Every row comes from one small tree of marks. Brackets hold a mark, then the marks that hang from it, in the order of their numbers. Every link used is in the known rows. Which tree was each row made from?
Known rows
[Q_90 [Q_305 Q_188 [Q_845 [Q_557 Q_696]]]]: [ 0.116 -1.436 -0.383 -0.367 -0.471  0.015  1.746  0.833 -0.556 -0.162
 -0.149 -0.063 -1.765  2.165 -0.653 -1.569 -3.206  1.570  0.845 -0.080
 -0.536 -0.499 -1.903]
[Q_845 Q_557 Q_696]: [-0.220 -0.475 -1.780  1.486 -1.116  0.053  2.030  1.067  0.302  0.195
 -0.725  0.129 -1.432  1.694  0.221 -0.740 -1.553  0.552 -0.167 -0.170
 -2.748 -0.591 -0.813]
[Q_933 [Q_305 Q_90 Q_188 [Q_845 Q_557]]]: [ 1.026 -0.873 -1.092  0.469 -0.180  0.013  1.217  0.727  0.813  0.063
 -0.319  0.126 -1.933  2.249 -0.372 -1.290 -1.915  1.393  1.665  0.070
  1.664  0.230 -2.742]
[Q_933 [Q_305 Q_90 [Q_845 Q_557]]]: [ 0.266 -0.413 -1.090  1.010 -0.329  0.332  1.546  0.843  0.842  0.450
 -0.498  0.339 -1.304  2.521 -1.033 -1.606 -1.604  1.626  1.291  0.030
  0.911 -0.096 -1.928]
[Q_933 [Q_305 Q_90 Q_845]]: [ 0.557 -0.578 -0.800  0.383 -0.178  0.040  1.700  0.645  1.386  0.934
 -0.722 -0.277 -0.806  2.069 -2.140 -1.913 -1.172  1.609  1.200  0.112
 -0.598 -0.147 -1.524]
[Q_188 [Q_305 Q_90 [Q_845 [Q_557 Q_696]]]]: [-0.883 -0.956 -0.878 -0.329 -0.400 -0.085  1.227  0.343  0.599  0.491
 -0.193  0.765 -0.307  2.240 -0.689 -2.058 -2.248  2.139  0.139  0.109
 -0.732 -1.138 -1.072]
[Q_845 [Q_557 Q_696] [Q_933 Q_305]]: [ 0.216  0.350 -2.408  2.006 -0.399 -0.215  1.424  0.920  0.067  1.164
 -1.026  1.517 -1.045  2.381  0.132 -2.102 -1.362  1.446  0.503 -0.219
 -2.708 -0.452 -0.632]
[Q_845 Q_557 [Q_933 Q_305]]: [ 0.513  0.221 -2.024  2.469 -0.748  0.294  1.790  1.120  0.202  1.059
 -1.150  1.216 -1.760  2.023  0.353 -1.759 -0.765  0.738  0.910 -0.249
 -2.471 -0.076 -1.023]
[Q_557 [Q_696 [Q_845 [Q_933 Q_305]]]]: [ 1.083  0.445 -2.894  1.562 -0.632 -0.531  1.613  0.998  0.279  1.755
 -1.229  1.138  0.126  1.246 -1.457 -2.328 -1.034  1.086  0.523 -0.383
 -2.669 -0.156 -0.187]
[Q_188 [Q_305 Q_90 [Q_845 Q_696 Q_933]]]: [-0.808 -0.709 -0.708  0.627 -0.981  0.639  1.125  0.571  1.410  0.883
 -0.076  0.482 -1.021  1.974  1.086 -1.831 -1.148  2.134  0.183  0.069
 -1.138  0.227 -1.060]
[Q_845 [Q_696 Q_557] [Q_933 [Q_305 Q_90]]]: [ 0.995  0.041 -1.988  3.073 -0.388  0.380  0.889  0.572  1.326  1.083
 -0.718  0.763 -1.381  1.341  0.327 -1.495 -0.521  0.983  0.134 -0.365
 -2.473  1.271 -1.220]
[Q_90 Q_188 Q_305]: [ 0.901 -1.266 -0.266  1.546 -0.596 -0.608  2.703  0.574  0.306  0.351
 -0.924  0.037 -1.931  0.395 -2.540 -1.605 -2.151  0.746  0.074 -0.169
 -5.795 -0.783 -1.032]
[Q_845 Q_557 [Q_933 [Q_305 Q_90 Q_188]]]: [ 1.172 -0.226 -1.617  1.954 -0.114 -0.438  1.238  0.743  0.454  0.537
 -0.808  1.182 -2.417  2.033  0.532 -0.928 -1.321  0.960  1.501 -0.288
 -0.373  0.574 -2.131]
[Q_557 Q_696]: [ 0.270 -0.652 -1.528 -0.255 -0.265 -0.908  2.106  0.528  0.294  1.048
 -1.314  0.008 -0.009  1.405 -2.187 -1.965 -1.669  0.539 -0.162 -0.219
 -5.418 -1.662  0.032]
[Q_557 Q_696 [Q_845 [Q_933 Q_305]]]: [ 0.187  0.780 -2.011  1.757 -0.375 -0.873  1.809  0.835  0.454  1.585
 -1.332  0.824 -0.073  2.412 -1.242 -2.089 -0.568  2.355  0.621  0.110
 -4.198 -0.762  0.070]
[Q_305 Q_90 Q_188 Q_845]: [ 1.130 -1.528 -0.348 -1.147 -0.144 -0.372  1.640  0.479  0.871  0.203
 -0.550 -0.593 -1.205  1.807 -1.341 -1.315 -2.055  0.521  1.233 -0.091
 -0.955 -0.374 -1.738]
[Q_557 [Q_696 [Q_845 Q_933]]]: [ 0.778 -0.119 -2.502  0.676 -0.756 -0.605  1.956  0.982 -0.262  1.370
 -1.106  0.910  0.274  1.113 -1.215 -1.997 -1.482  0.206  0.252 -0.614
 -3.494 -0.802  0.454]
[Q_188 Q_90 [Q_305 [Q_845 Q_696 Q_933]]]: [-0.843 -0.428 -0.608 -0.100 -1.308  0.383  1.621  0.973  0.978  0.818
 -0.285  0.013 -2.160  1.337  0.889 -2.363 -0.354  2.169 -0.372  0.195
 -3.492  0.746 -0.344]
[Q_845 Q_933]: [ 0.555 -0.387 -1.256  0.877 -0.633 -0.017  2.176  0.886  0.187  1.127
 -1.306  0.478 -1.015  1.516 -0.576 -1.886 -0.820 -0.146  0.563 -0.437
 -5.016 -0.777 -0.067]
[Q_696 Q_557 [Q_845 [Q_933 Q_305]]]: [ 2.160  0.107 -2.647  2.541 -0.866  0.443  1.539  0.881  0.304  1.595
 -1.285  1.028 -0.576  0.359 -0.848 -2.392 -0.288 -0.443  0.540 -0.732
 -2.992  0.734 -0.700]
[Q_305 [Q_90 Q_188] Q_845]: [ 1.174 -1.310 -0.557  0.081 -0.287 -0.738  1.870  0.339  1.242  0.187
 -0.391 -0.039 -1.056  1.592 -2.012 -1.900 -2.256  0.803  0.663  0.015
 -2.501 -0.908 -1.125]
[Q_845 Q_557]: [ 0.338 -0.660 -1.377  0.934 -0.721 -0.042  2.320  0.922 -0.105  0.451
 -1.175  0.289 -1.214  1.532 -0.776 -1.302 -1.421 -0.101  0.355 -0.316
 -3.445 -1.073 -0.638]

Write each row's tree
[ 1.981 -0.173 -2.097  1.457 -0.306 -0.628  1.449  0.826  0.637  1.100
 -0.988  0.842 -1.174  0.788 -1.002 -1.184 -1.011  0.704  1.500 -0.506
 -0.198  0.863 -1.613]  [Q_696 [Q_845 [Q_933 [Q_305 Q_90 Q_188]]]]
[ 0.978  0.355 -1.950  1.134 -0.271 -1.108  1.486  0.689  0.420  1.220
 -1.150  0.644 -0.659  2.106 -0.522 -1.811 -0.843  2.146  0.997  0.119
 -3.373 -0.375 -0.674]  [Q_557 Q_696 [Q_845 [Q_933 [Q_305 Q_188]]]]
[-0.168 -0.757 -1.503 -0.392 -0.603 -0.045  1.690  0.865 -0.104  0.369
 -0.475  0.197 -0.445  2.618 -0.724 -2.138 -2.411  0.894  0.375 -0.075
 -1.783 -1.357 -0.646]  [Q_305 [Q_845 [Q_557 Q_696]]]
[ 0.765  0.379 -1.920  2.228 -0.922 -0.496  1.512  1.026  0.931  0.889
 -0.860  0.251 -1.541  1.905  0.962 -0.943 -0.358  2.201  0.881  0.215
 -2.303  0.495 -1.302]  [Q_557 [Q_845 Q_696 [Q_933 [Q_305 Q_188]]]]
[ 0.836 -0.462 -1.849  2.015 -0.988  0.615  1.455  0.714  0.491  0.879
 -0.882  0.452 -1.258  1.148  1.002 -1.738 -0.869 -0.459 -0.397 -0.582
 -4.790  0.357 -0.396]  [Q_845 [Q_696 Q_557] Q_933]
[ 1.347  0.495 -1.722  2.719 -0.648  0.234  1.705  0.737  0.473  1.411
 -1.367  0.641 -0.753  1.487 -0.647 -2.200  0.195  0.760  0.726 -0.193
 -4.593  0.222 -0.470]  [Q_696 [Q_557 [Q_845 [Q_933 Q_305]]]]
[-0.142  0.320 -2.201  3.134 -0.600  0.248  1.240  1.063  0.851  0.652
 -0.511  1.198 -1.984  2.357  1.012 -0.754 -1.141  1.838  0.616 -0.136
 -0.048  0.776 -1.434]  [Q_845 Q_557 Q_696 [Q_933 [Q_305 Q_90]]]
[-0.006  0.355 -2.389  3.153 -1.067  0.590  1.470  1.244  0.562  0.764
 -0.722  1.098 -1.898  2.178  1.547 -1.270 -0.812  1.407  0.371 -0.132
 -1.655  0.528 -1.167]  [Q_845 Q_557 Q_696 [Q_933 Q_305]]
[ 1.887 -0.457 -2.207  1.622 -1.006  0.294  1.847  0.880 -0.273  1.223
 -1.204  0.759 -0.427  0.285 -0.655 -2.098 -0.780 -1.349  0.270 -0.961
 -4.008  0.175 -0.066]  [Q_696 Q_557 [Q_845 Q_933]]
[ 0.717 -1.005 -0.807  0.090 -0.370  0.111  1.257  0.842  0.155 -0.043
 -0.180  0.657 -2.063  2.703  1.128 -1.167 -2.167  0.371  1.680 -0.319
  0.918  0.104 -1.830]  [Q_305 Q_90 Q_188 [Q_845 Q_557 Q_933]]
[ 0.036  0.786 -1.966  2.853 -1.045 -0.061  1.832  1.150  0.919  1.223
 -1.004  0.379 -0.934  2.104  0.368 -1.293 -0.011  2.311  0.495  0.208
 -2.902  0.209 -0.492]  [Q_557 [Q_845 Q_696 [Q_933 Q_305]]]
[-0.244  0.275 -1.567  1.947 -1.143 -0.259  2.154  1.143  0.408  0.870
 -0.971  0.196 -0.743  2.034  0.468 -0.945 -0.516  1.395  0.282 -0.026
 -3.884 -0.385  0.183]  [Q_557 [Q_845 Q_696 Q_933]]
[ 1.454 -0.958 -1.037 -0.306 -0.484  0.129  1.541  0.725  1.057  0.713
 -0.775 -0.555 -1.435  1.647 -0.985 -2.118 -1.297  0.998  1.312  0.152
 -1.410 -0.122 -2.103]  [Q_933 [Q_305 Q_188 Q_845]]
[ 0.758 -0.736 -0.650 -0.580 -0.747 -0.286  1.719  1.200 -0.288 -0.070
 -0.406  0.209 -3.147  2.050  0.852 -1.724 -1.386  0.498  1.129 -0.203
 -1.565  0.665 -1.103]  [Q_305 [Q_188 Q_90] [Q_845 Q_557 Q_933]]
[-0.891 -0.790 -0.393 -0.721 -1.215  0.164  1.886  0.803  1.172  0.602
 -0.377 -0.692 -1.787  0.974 -0.551 -2.186 -0.563  2.211 -0.673  0.373
 -3.529  0.220 -0.631]  [Q_188 Q_90 [Q_305 [Q_845 Q_696]]]
[-0.867 -0.820 -0.064 -0.433 -0.476 -0.256  2.315  1.174 -0.729  0.021
 -0.421 -0.245 -2.205  1.915 -2.107 -1.894 -2.318  2.256  0.156  0.024
 -2.151 -0.049 -0.558]  [Q_188 [Q_90 [Q_305 [Q_845 [Q_557 Q_696]]]]]
[ 1.013  0.037 -2.209  2.924 -0.884  0.789  1.118  0.739  1.020  1.200
 -0.932  0.640 -1.360  1.164  0.823 -2.047 -0.330  0.514 -0.138 -0.352
 -4.011  0.960 -0.958]  [Q_845 [Q_696 Q_557] [Q_933 Q_305]]
[-0.568 -0.541  0.149  0.689 -0.856  0.515  2.411  1.517 -0.749  0.163
 -0.404  0.302 -3.219  2.051 -0.440 -1.761 -1.458  1.466  0.860 -0.216
 -1.891  0.892 -0.744]  [Q_188 [Q_90 [Q_305 [Q_845 Q_557 Q_933]]]]
[ 0.995 -0.575 -1.624  1.319 -0.955  1.087  1.125  0.700  1.381  0.791
 -0.457 -0.398 -0.932  1.431 -0.152 -2.333 -0.951  0.860  0.057  0.009
 -1.987  0.621 -1.635]  [Q_933 [Q_305 [Q_845 [Q_696 Q_557]]]]
[ 0.298 -1.279 -0.979  0.517 -1.363  0.093  1.507  0.362  1.695  0.368
 -0.063  0.086 -1.256  0.877  0.245 -2.402 -1.781  1.763 -0.555  0.366
 -3.639 -0.646 -1.335]  [Q_90 [Q_188 [Q_305 [Q_845 Q_696]]]]
[ 0.776 -0.601 -0.973 -0.439 -0.705 -0.356  1.518  1.017  1.406  0.327
 -0.405 -0.952 -2.643  1.295 -0.586 -1.736 -0.903  2.069  0.460  0.390
 -1.515  1.224 -1.776]  [Q_933 [Q_305 [Q_188 Q_90] [Q_845 Q_696]]]
[ 0.689 -1.049 -0.806  0.626 -1.151  0.097  1.550  0.388  1.130  0.843
 -0.404  0.958 -1.306  1.355  0.498 -3.104 -1.417  1.060  0.294  0.065
 -4.451 -0.694 -0.866]  [Q_90 [Q_188 [Q_305 [Q_845 Q_933]]]]
[ 0.973 -0.101 -2.422  1.478 -0.255 -0.536  1.078  0.804  0.076  0.769
 -0.873  1.309 -1.786  2.143  0.680 -1.803 -1.687  1.196  0.856 -0.227
 -2.164 -0.099 -1.440]  [Q_845 [Q_557 Q_696] [Q_933 [Q_305 Q_188]]]
[ 0.510  0.692 -1.615  2.176 -0.717 -0.304  2.144  1.035  0.517  1.481
 -1.478  0.581 -0.728  2.035 -0.818 -1.780  0.090  1.611  1.063  0.051
 -3.766 -0.349 -0.297]  [Q_557 [Q_845 [Q_933 Q_305]]]
[ 0.820 -1.534  0.133  0.598 -0.754 -0.139  2.446  0.661  0.517  0.185
 -0.348 -0.272 -1.824  1.069 -2.110 -2.152 -2.543  1.101  0.485  0.008
 -3.588 -0.633 -1.320]  [Q_90 Q_188 [Q_305 Q_845]]
[ 0.179  0.199 -1.848  2.475 -0.427 -0.097  1.384  0.831  1.453  1.132
 -0.753  0.626 -1.366  1.803  0.012 -1.124 -0.696  1.807  0.535 -0.086
 -1.732  0.674 -1.037]  [Q_845 Q_696 [Q_933 [Q_305 Q_90]]]
[-0.215 -1.072  0.728 -0.665 -0.614 -0.019  2.809  1.146 -0.029  0.409
 -0.730 -1.001 -2.371  1.188 -2.865 -1.931 -1.298  1.518  0.414  0.024
 -3.571  0.316 -0.669]  [Q_188 [Q_90 [Q_305 Q_845]]]
[ 0.585 -1.428 -0.722 -0.549 -0.480 -0.265  1.344  0.614  1.240 -0.055
 -0.107 -0.730 -1.448  1.850 -0.224 -0.878 -2.145  1.109  0.716  0.064
  0.041  0.096 -1.929]  [Q_305 Q_90 Q_188 [Q_845 Q_696]]
[ 0.094 -0.275 -1.808  0.433 -0.528  0.171  1.404  0.875  0.521  0.726
 -0.585  0.471 -0.687  2.687 -0.832 -2.438 -1.980  1.772  0.659  0.129
 -0.729 -0.787 -1.255]  [Q_933 [Q_305 [Q_845 [Q_557 Q_696]]]]
[ 1.482 -0.758 -1.126  0.662  0.142 -0.881  1.642  0.398  1.219  0.767
 -1.111 -0.063 -1.489  1.081 -1.980 -1.134 -1.165  1.019  1.121 -0.033
 -2.235  0.059 -2.063]  [Q_933 [Q_305 Q_90 Q_188]]
[ 0.829 -0.643 -1.344  1.452 -0.457  0.819  0.909  0.526  1.705  0.638
 -0.250 -0.276 -0.996  1.663 -0.679 -1.827 -1.247  1.362  0.272  0.000
 -0.638  0.949 -1.857]  [Q_933 [Q_305 Q_90 [Q_845 [Q_696 Q_557]]]]
[ 0.973  0.381 -2.636  1.570 -0.174 -0.803  1.404  0.826  0.559  1.606
 -1.037  1.251  0.210  1.384 -1.913 -1.809 -1.301  1.550  0.753 -0.423
 -1.178  0.123 -0.396]  [Q_557 [Q_696 [Q_845 [Q_933 [Q_305 Q_90]]]]]
[-0.269 -0.700  0.477 -0.052 -0.649  0.276  2.490  1.292 -0.236  0.662
 -0.625 -0.303 -2.647  1.583 -1.450 -2.153 -1.097  1.543  0.745 -0.124
 -3.462  0.754 -0.393]  [Q_188 [Q_90 [Q_305 [Q_845 Q_933]]]]
[ 1.313 -0.192 -1.907  1.847 -0.565 -0.086  1.427  0.945  0.158  0.681
 -0.970  1.058 -2.469  1.899  1.000 -1.464 -1.084  0.521  1.214 -0.268
 -1.812  0.287 -1.824]  [Q_845 Q_557 [Q_933 [Q_305 Q_188]]]
